Each row comes from the steps of one walk. Every step used is in the known rows, and no mark comes twice. Write the walk behind each row, first mark first.
Known rows
firin-galuke: [-0.553  2.072  0.317  0.209  0.640  0.312  1.233 -0.635 -5.525  0.873
 -1.398  0.256 -1.676  1.365  0.198  0.272 -0.731 -1.498 -1.414]
segef-galuke: [ 0.309  1.324  1.186  0.606 -0.826  0.621  2.618 -1.418 -4.118  2.221
  0.003  1.643 -1.122 -0.341  0.761  0.948 -1.037 -1.236  1.648]
tazu-fumum-zamerab-galuke: [ 0.681  0.075  2.720  0.891  0.898 -0.111  4.315  0.562  1.922  1.235
  1.151 -1.068  1.879 -1.227 -1.774  0.421  0.812 -0.486  4.643]
tazu-fumum-zamerab-galuke-firin: [ 0.563 -1.031  1.223 -0.793  0.436 -0.482  4.585  0.656  1.286  0.670
  1.113 -2.710  0.788 -1.707 -2.393  0.599  1.488  0.081  4.060]
firin-galuke-tazu-fumum: [-1.180  0.748  2.238  0.095 -0.725 -0.832 -2.066  0.215 -1.672  1.238
 -1.719 -3.317 -1.714  1.309  1.724  1.541  0.249 -1.179 -0.729]
tazu-fumum-zamerab-firin-galuke: [-0.032 -0.221  0.893 -1.835  0.279 -1.140  2.169  0.131 -1.590 -1.062
 -0.705 -0.666  0.899  0.124 -0.636 -0.440  0.042 -1.569 -0.407]
zamerab-firin-galuke-tazu: [-1.659 -0.069 -1.207 -0.613  0.069 -0.892 -2.838  0.311  0.335 -1.106
 -0.249  0.679 -3.204  1.685  0.957 -1.622 -1.008 -0.766 -1.871]
galuke-segef: [ 0.092  0.922 -0.688  1.217  1.519  0.768 -0.502 -0.931 -0.961 -0.029
  0.973 -1.162  0.771  0.042  0.453  1.434 -0.597  0.153  0.307]
firin-galuke-zamerab-fumum: [ 0.527 -0.205  0.164  0.318 -1.633 -0.126 -3.673 -1.171 -3.732  0.772
 -3.502 -0.342 -0.094  0.721 -2.519 -0.470  1.003  0.044 -3.152]
segef-galuke-zamerab-fumum-tazu: [ 0.969 -1.149 -0.261  0.147 -3.260  0.001 -2.071  0.459 -0.451  2.642
 -1.160  1.594  1.823 -0.605 -0.483 -1.988  1.194  1.716 -2.161]
zamerab-fumum-tazu-galuke-segef: [-0.044 -0.213 -1.698  1.323  0.784 -0.076 -2.562  2.496  3.683 -0.439
  1.193  0.586  2.522 -0.706  1.268 -0.831  1.533  2.557 -1.290]
tazu-fumum-zamerab-firin-galuke-segef: [ 0.180 -0.954  0.292 -0.939  0.376 -1.869 -0.529 -0.153 -0.771 -1.256
 -0.190 -2.625  2.301  0.060 -0.417 -0.140  0.200 -1.028 -1.128]
galuke-zamerab: [ 0.628  0.297 -0.334  0.646 -0.113  1.191 -1.079 -1.704 -0.903  0.002
 -0.785 -0.124 -0.070  0.190 -0.489  1.135 -0.512  0.156 -0.636]
segef-galuke-zamerab: [ 1.060 -0.067  0.841  1.163 -2.090  0.461 -0.341 -2.469 -3.672  2.103
 -0.989  0.826 -0.555 -0.371 -0.152  0.270 -0.604 -0.597 -0.096]
zamerab-firin-galuke: [-1.104  0.882 -1.154 -0.856  1.462 -0.040  1.186 -0.874 -2.694 -1.328
 -0.385  1.321 -2.124  0.826  0.210 -1.413 -1.026 -1.614 -1.785]
tazu-fumum-zamerab: [ 0.926  0.540  2.234 -0.810  0.211  0.192  3.042  0.328 -0.387  0.364
  0.321 -1.401  2.453 -0.317 -0.413  2.391  0.260 -0.565  2.182]
zamerab-firin: [-0.621  0.419 -1.555 -0.961  2.237  1.095  2.027 -0.811  1.035 -2.097
  1.200  1.665 -1.087 -0.393  0.452 -0.260 -1.127 -0.611  0.711]
galuke-tazu: [-0.712  0.690  0.028  0.461  0.154  0.582 -1.886  0.592  1.303  0.433
  0.472 -0.007 -1.948  1.294  1.168  0.993 -0.733  0.199  0.847]
zamerab-fumum: [ 0.285  0.753  0.095 -0.140  0.546  1.332  0.363 -0.038 -0.826  0.253
 -0.529  0.575  0.165 -0.195 -1.266  0.932  0.552  0.286  1.162]

Write each row's walk
[ 0.821 -0.792  0.021  1.123 -0.718  0.722 -3.240 -0.649  1.218 -0.864
 -1.620  0.866  0.404 -1.049 -1.164  0.622  1.187  1.313 -0.210] => tazu-galuke-zamerab-fumum
[-0.940 -0.190  2.471  1.595  0.810 -0.072  0.050  0.669  4.216  1.295
  1.150 -2.609 -1.080 -0.786  0.579  0.873  0.741 -0.349  4.300] => zamerab-galuke-tazu-fumum
[-0.342  1.357 -0.369  1.457  0.873 -0.496 -1.541 -0.871 -4.534  0.550
 -0.847 -1.506 -0.281  1.165  0.359  0.440 -0.584 -0.881 -2.021] => firin-galuke-segef
[ 0.054 -0.016 -1.350  1.180 -0.152  0.473 -0.930  1.052  3.122 -0.394
  0.480  1.521  0.703 -0.061  1.921 -1.070  0.253  1.846 -2.402] => fumum-tazu-galuke-zamerab
[-0.494 -1.176 -2.889 -0.160  0.574  0.244 -1.186  0.991  5.799 -2.521
  1.323  2.478  0.313 -0.696  1.868 -2.516  0.007  1.919 -2.532] => fumum-tazu-galuke-zamerab-firin
[ 0.703 -0.755  3.324 -0.210 -3.194 -1.392 -0.165  0.693  0.024  2.822
 -0.108 -0.844  0.656  0.087  0.558  1.470  0.091 -0.442  2.893] => segef-galuke-tazu-fumum-zamerab
[ 0.085 -0.918 -1.863 -0.670  0.723  0.830 -0.987 -1.721  1.801 -2.224
  0.165  0.807 -0.511 -0.420 -0.502 -0.642 -0.855  0.040 -0.861] => galuke-zamerab-firin
[-0.780  0.408 -2.476 -0.881  0.999  0.406  2.243  2.068  1.653 -0.815
  1.425  0.540 -1.045 -0.509  2.321 -0.463  0.606  1.944 -1.597] => fumum-tazu-galuke-firin
[ 0.245  0.707  0.008  0.830 -0.765  0.054 -1.755 -1.787 -4.555  0.613
 -2.464 -0.324 -1.074  1.281 -0.675 -0.184 -0.343 -0.753 -3.007] => firin-galuke-zamerab
[ 0.552 -0.787 -1.434 -0.259 -0.978  0.621 -2.620  1.260  2.361  0.660
 -0.476  0.654  2.260  0.033 -0.838 -1.502  1.397  2.391 -2.828] => galuke-zamerab-fumum-tazu
[-0.168 -1.554  0.702 -1.798 -0.324 -0.941 -0.866  1.348  5.723 -1.471
  1.242 -0.888  0.685  0.090  0.324  0.575 -0.132  0.149  1.803] => galuke-tazu-fumum-zamerab-firin
[-0.035  0.091 -0.893 -1.411  0.162 -0.954  1.535  0.349 -1.977 -1.240
 -0.313  2.198 -0.179  1.297 -1.372 -1.847 -0.837 -1.020 -1.114] => fumum-zamerab-firin-galuke
[-0.115  0.417 -0.063  2.902  2.188  0.407  0.700 -0.573  1.369  0.721
  1.963 -0.925  0.360 -0.872 -0.969 -0.338 -0.162  0.087  2.950] => zamerab-galuke-segef
[ 0.394 -0.285 -1.182 -1.657  0.955  0.217  2.406  0.451  1.670 -1.885
  1.396  2.763  0.731  0.218 -1.122 -0.721 -0.964 -0.080  1.212] => fumum-zamerab-firin
[-0.399  0.589 -1.342 -0.566  1.119  0.821  2.176 -0.210 -0.885 -1.440
  0.418 -0.357 -2.303 -0.877  0.983  1.488  0.054  0.428  0.463] => tazu-galuke-firin
[ 0.125 -1.976  1.763 -1.445 -2.393 -1.680 -0.257  0.542  2.285  0.661
  0.909 -0.034  0.212 -0.526  0.534  0.010 -0.240 -0.400  2.617] => segef-galuke-tazu-fumum-zamerab-firin
